Every row comes from one small tree of marks. The marks that hang from a mark follow it in brackets, in the order of their numbers. Every link used is in the known rows. Which tree was each row made from?
In the rows, zero is written as 128.
Known rows
Z597[Z553]: [123 148 122 133 131 140 119 128 132 114 142 149 130 127 129 131 137 125
 145  42 145 137 141]
Z553[Z110]: [132 115 135 146 134 129 108 146 127 130 116 150 146 136 134 131 110 149
 109 136 137 152 147]
Z848[Z545]: [127 141 115 152 135  84 140 152 130 146 116 112 129 142 151 132 131 150
 133 145 110 126 115]
Z369[Z493[Z377[Z449[Z545 Z597]]]]: [170 126 143 192  85 162 111 129 117 166 109 132 143 155 145 127 165 159
 115 184  99  65  95]
Z597[Z449[Z545[Z848]]]: [189 106 121 161  99  95 148 165 145 134 152 164 160 117 106 140 167 128
 163 185 129 121  92]
Z597[Z449]: [141 113 125 132 129 135 137 146 119 123 160 134 125 118 114 145 161 125
 129 167 130 141 113]
Z597[Z449 Z553[Z110[Z545]]]: [148 122 129 135 126 141  95 189 132 116 149 181 160 126 109 140 152 150
 131  87 131 182 129]
Z493[Z369 Z377]: [180 150 127 165 105 116 121  94 125 114 119 123 121 125 171 138 124 128
 161 130 116  74 135]
Z493[Z369 Z377[Z449[Z545[Z848]]]]: [222 125 122 188  63  86 125 131 145 138 108 161 141 118 167 146 116 133
 201 169  99  37  86]
Z449[Z377[Z493]]: [135 117 134 175 117 117 141 158 118 112 114  98 125 149 100 104 139 138
 103 103  93 113 129]
Z545[Z848]: [146 124 119 124 123 116 142 130 159 139 125 150 148 111 140 123 148 122
 158 132 122 114 117]
Z493[Z369]: [165 151 138 153 115 112 121 122 133 113 128 128 128 123 131 133 112 115
 134 136 135 104 129]
Z493[Z369 Z377[Z449[Z597]]]: [186 130 125 179 110 125 111 107 125 130  99 133 120 133 161 134 154 125
 152 179  84  53 100]
Z553[Z110[Z545[Z848]]]: [158 112 136 123 118 109 105 179 165 145 102 178 184 122 133 114 127 153
 138 130 103 152 122]
Z377[Z449[Z597] Z493]: [141  91 129 153 146 161 109 149 132 144  92 124 128 153 101 105 155 116
  73 178  64  83  95]
Z110[Z545 Z553]: [174 146 152 117 103 143  76 164 138 150 106 145 164 156 128 110 117 128
 144 106 108 146  99]
Z449[Z377]: [132 131 129 168 102  99 149 152 113 114 120 113 123 135 119 120 149 147
 146  98 122 131 123]
Z377[Z449[Z545 Z597] Z493[Z369]]: [210 105 139 208 109 119 102 159 135 133  92 134 148 161  84 109 124 110
  96 202  71  55  80]
Z493[Z377]: [142 129 120 141 118 133 127 101 119 129 122 122 122 131 170 133 140 141
 150 122 109  99 134]
Z377[Z493]: [132 116 134 137 142 146 118 134 133 126 118 112 132 145 109 109 121 117
  81 132  98 106 134]
Z377[Z449[Z545[Z848] Z597[Z553]]]: [182 112 114 178 103 116 121 162 156 147 110 186 161 135 112 121 172 130
 171 125 106  96  80]
Z369[Z493]: [121 148 152 144 110 170 121 129 129 149 133 119 136 136 130 126 138 137
  88 138 142 115 132]
Z553[Z110[Z545]]: [141 116 143 125 122 123  94 175 133 136 106 159 164 137 122 120 111 159
 113 130 107 166 130]
Z597[Z449[Z377[Z493[Z369]]] Z553]: [169 139 130 198 110 126 133 167 119  86 158 129 127 133  89 130 169 119
 124  62 123 117 129]
Z200[Z369[Z493[Z377]]]: [129 143 143 170 107 153 104  88 100 119 110 116 124 153 139 140 137 164
 112  88 144 107 122]

Write each row's tree
[153 123 132 171 104 116 116 208 118 105 145 167 158 133 101 133 171 165
 145  61 125 186 126]
Z597[Z449[Z377] Z553[Z110[Z545]]]
[159 130 147 177  67 156 111 133 116 163 119 131 134 143 158 139 132 159
 124 166 115  62 100]
Z369[Z493[Z377[Z449[Z545]]]]
[218 124 142 252  99  82 132 166 122 109  94 114 162 173  64  89 160 130
 104 156  80  87 108]
Z449[Z377[Z493[Z369]] Z545 Z597]
[183 142 120 182 110 137 105 107 127 119 108 148 121 134 162 136 159 125
 162 114  99  60 109]
Z493[Z369 Z377[Z449[Z597[Z553]]]]
[221 123 136 228  73  61 148 176 148 114 108 135 168 144  94 102 130 129
 149 127  97  75 108]
Z449[Z377[Z493[Z369]] Z545[Z848]]
[197 113 142 190  86 111 104 165 132 131 106 135 136 149  99 126  84 114
 111 176  89  52  89]
Z377[Z449[Z545] Z493[Z369]]
[193 106 119 195  76  72 166 187 131 123 148 151 157 122  96 132 181 143
 178 158 123 125  88]
Z597[Z449[Z377 Z545[Z848]]]
[177 125 128 204 129 120 101 157 134 124 111 177 178 161  97 114 154 148
 123 100 131 152 134]
Z449[Z545 Z597[Z553[Z110]]]
[177 145 132 221 130 125 124 147 127  92 108 118 142 159  84  91 184 118
 106  61  94 102 135]
Z449[Z377[Z493[Z369]] Z597[Z553]]
[183 117 128 222  97  81 146 166 112 122 104 126 156 164  82 101 182 149
 143 145 100 126 103]
Z449[Z377 Z545 Z597]
[150 111 131 196 138 128 138 151 119 117  97  98 139 165  83  85 188 135
  87 132  72 115 123]
Z449[Z377[Z493] Z597]
[171 131 121 169 105 120 126 160 124 112 168 164 146 129  96 147 157 130
 156  95 151 144 115]
Z597[Z449[Z545] Z553]
[190 140 145 115  99 129  91 169 170 161 103 166 181 138 140 106 133 123
 172 109 104 133  90]
Z110[Z545[Z848] Z553]
[125 129 141 168  97 155 101 103 100 130 103 122 113 151 144 147 130 164
 122 105 133  90  97]
Z200[Z369[Z493[Z377[Z449]]]]
[135 126 138 183 112 161  96  96 101 133  93 126 123 160 130 134 165 160
 107 128 117  93  91]
Z200[Z369[Z493[Z377[Z449[Z597]]]]]
[173 127 139 176  63 147 124 137 141 171 114 150 150 132 168 137 144 155
 149 167 112  54  92]
Z369[Z493[Z377[Z449[Z545[Z848]]]]]
[183 125 129 244 106  94 123 180 118 109 107 160 174 169  87 108 177 165
 140  71 124 157 130]
Z449[Z377 Z545 Z597[Z553[Z110]]]
[143 134 119 172 109 124 145 166 109  96 165 140 122 123 105 141 188 137
 157  58 144 154 123]
Z597[Z449[Z377] Z553]
[185  96 119 171 100 104 129 162 153 158  99 169 160 137 111 118 164 129
 159 194  91  88  66]
Z377[Z449[Z545[Z848] Z597]]
[170 100 124 177 106 115 118 159 127 147 102 150 143 149 101 123 151 133
 135 192  94 100  77]
Z377[Z449[Z545 Z597]]
[176 109 126 198  80  83 154 183 106 115 148 133 140 136  88 137 165 147
 154 154 125 140  97]
Z597[Z449[Z377 Z545]]
[177 118 136 191 108 111 142 166 114  98 145 110 123 134  89 125 160 125
 111 152 104 107 114]
Z597[Z449[Z377[Z493[Z369]]]]
[192 132 115 188 119 108 128 142 162 130 118 178 183 139 103 106 185 125
 166  95 121 120 109]
Z449[Z545[Z848] Z597[Z553]]
[195 102 112 177  95 111 127 132 140 156  96 159 149 136 155 126 172 141
 176 181  75  64  79]
Z493[Z377[Z449[Z545[Z848] Z597]]]
[172 109 136 177 134 146 103 141 137 128  94 125 128 149 101 110 140 106
  82 188  70  60  95]
Z377[Z449[Z597] Z493[Z369]]
[164 119 127 134 121 133 106 191 153 126 146 198 176 113 119 136 169 144
 150  88 129 172 120]
Z597[Z449 Z553[Z110[Z545[Z848]]]]
[191 115 121 181 118  95 138 143 157 144 106 163 180 141 104 104 177 128
 152 171 102 113  96]
Z449[Z545[Z848] Z597]
[194  95 125 203  88  87 158 192 136 121 139 138 158 137  82 118 174 135
 141 161  98 108  92]
Z597[Z449[Z377[Z493] Z545[Z848]]]
[196 134 115 226  93  79 149 168 147 119 110 165 177 148  94  99 207 142
 183  69 114 123 106]
Z449[Z377 Z545[Z848] Z597[Z553]]
[175 129 121 209  84  98 143 183 110 102 162 151 143 137  90 141 177 147
 170  73 143 148 110]
Z597[Z449[Z377 Z545] Z553]
[194 117 121 202 123 108 112 158 164 132 111 198 198 145 108 111 173 142
 148 102 127 139 124]
Z449[Z545[Z848] Z597[Z553[Z110]]]
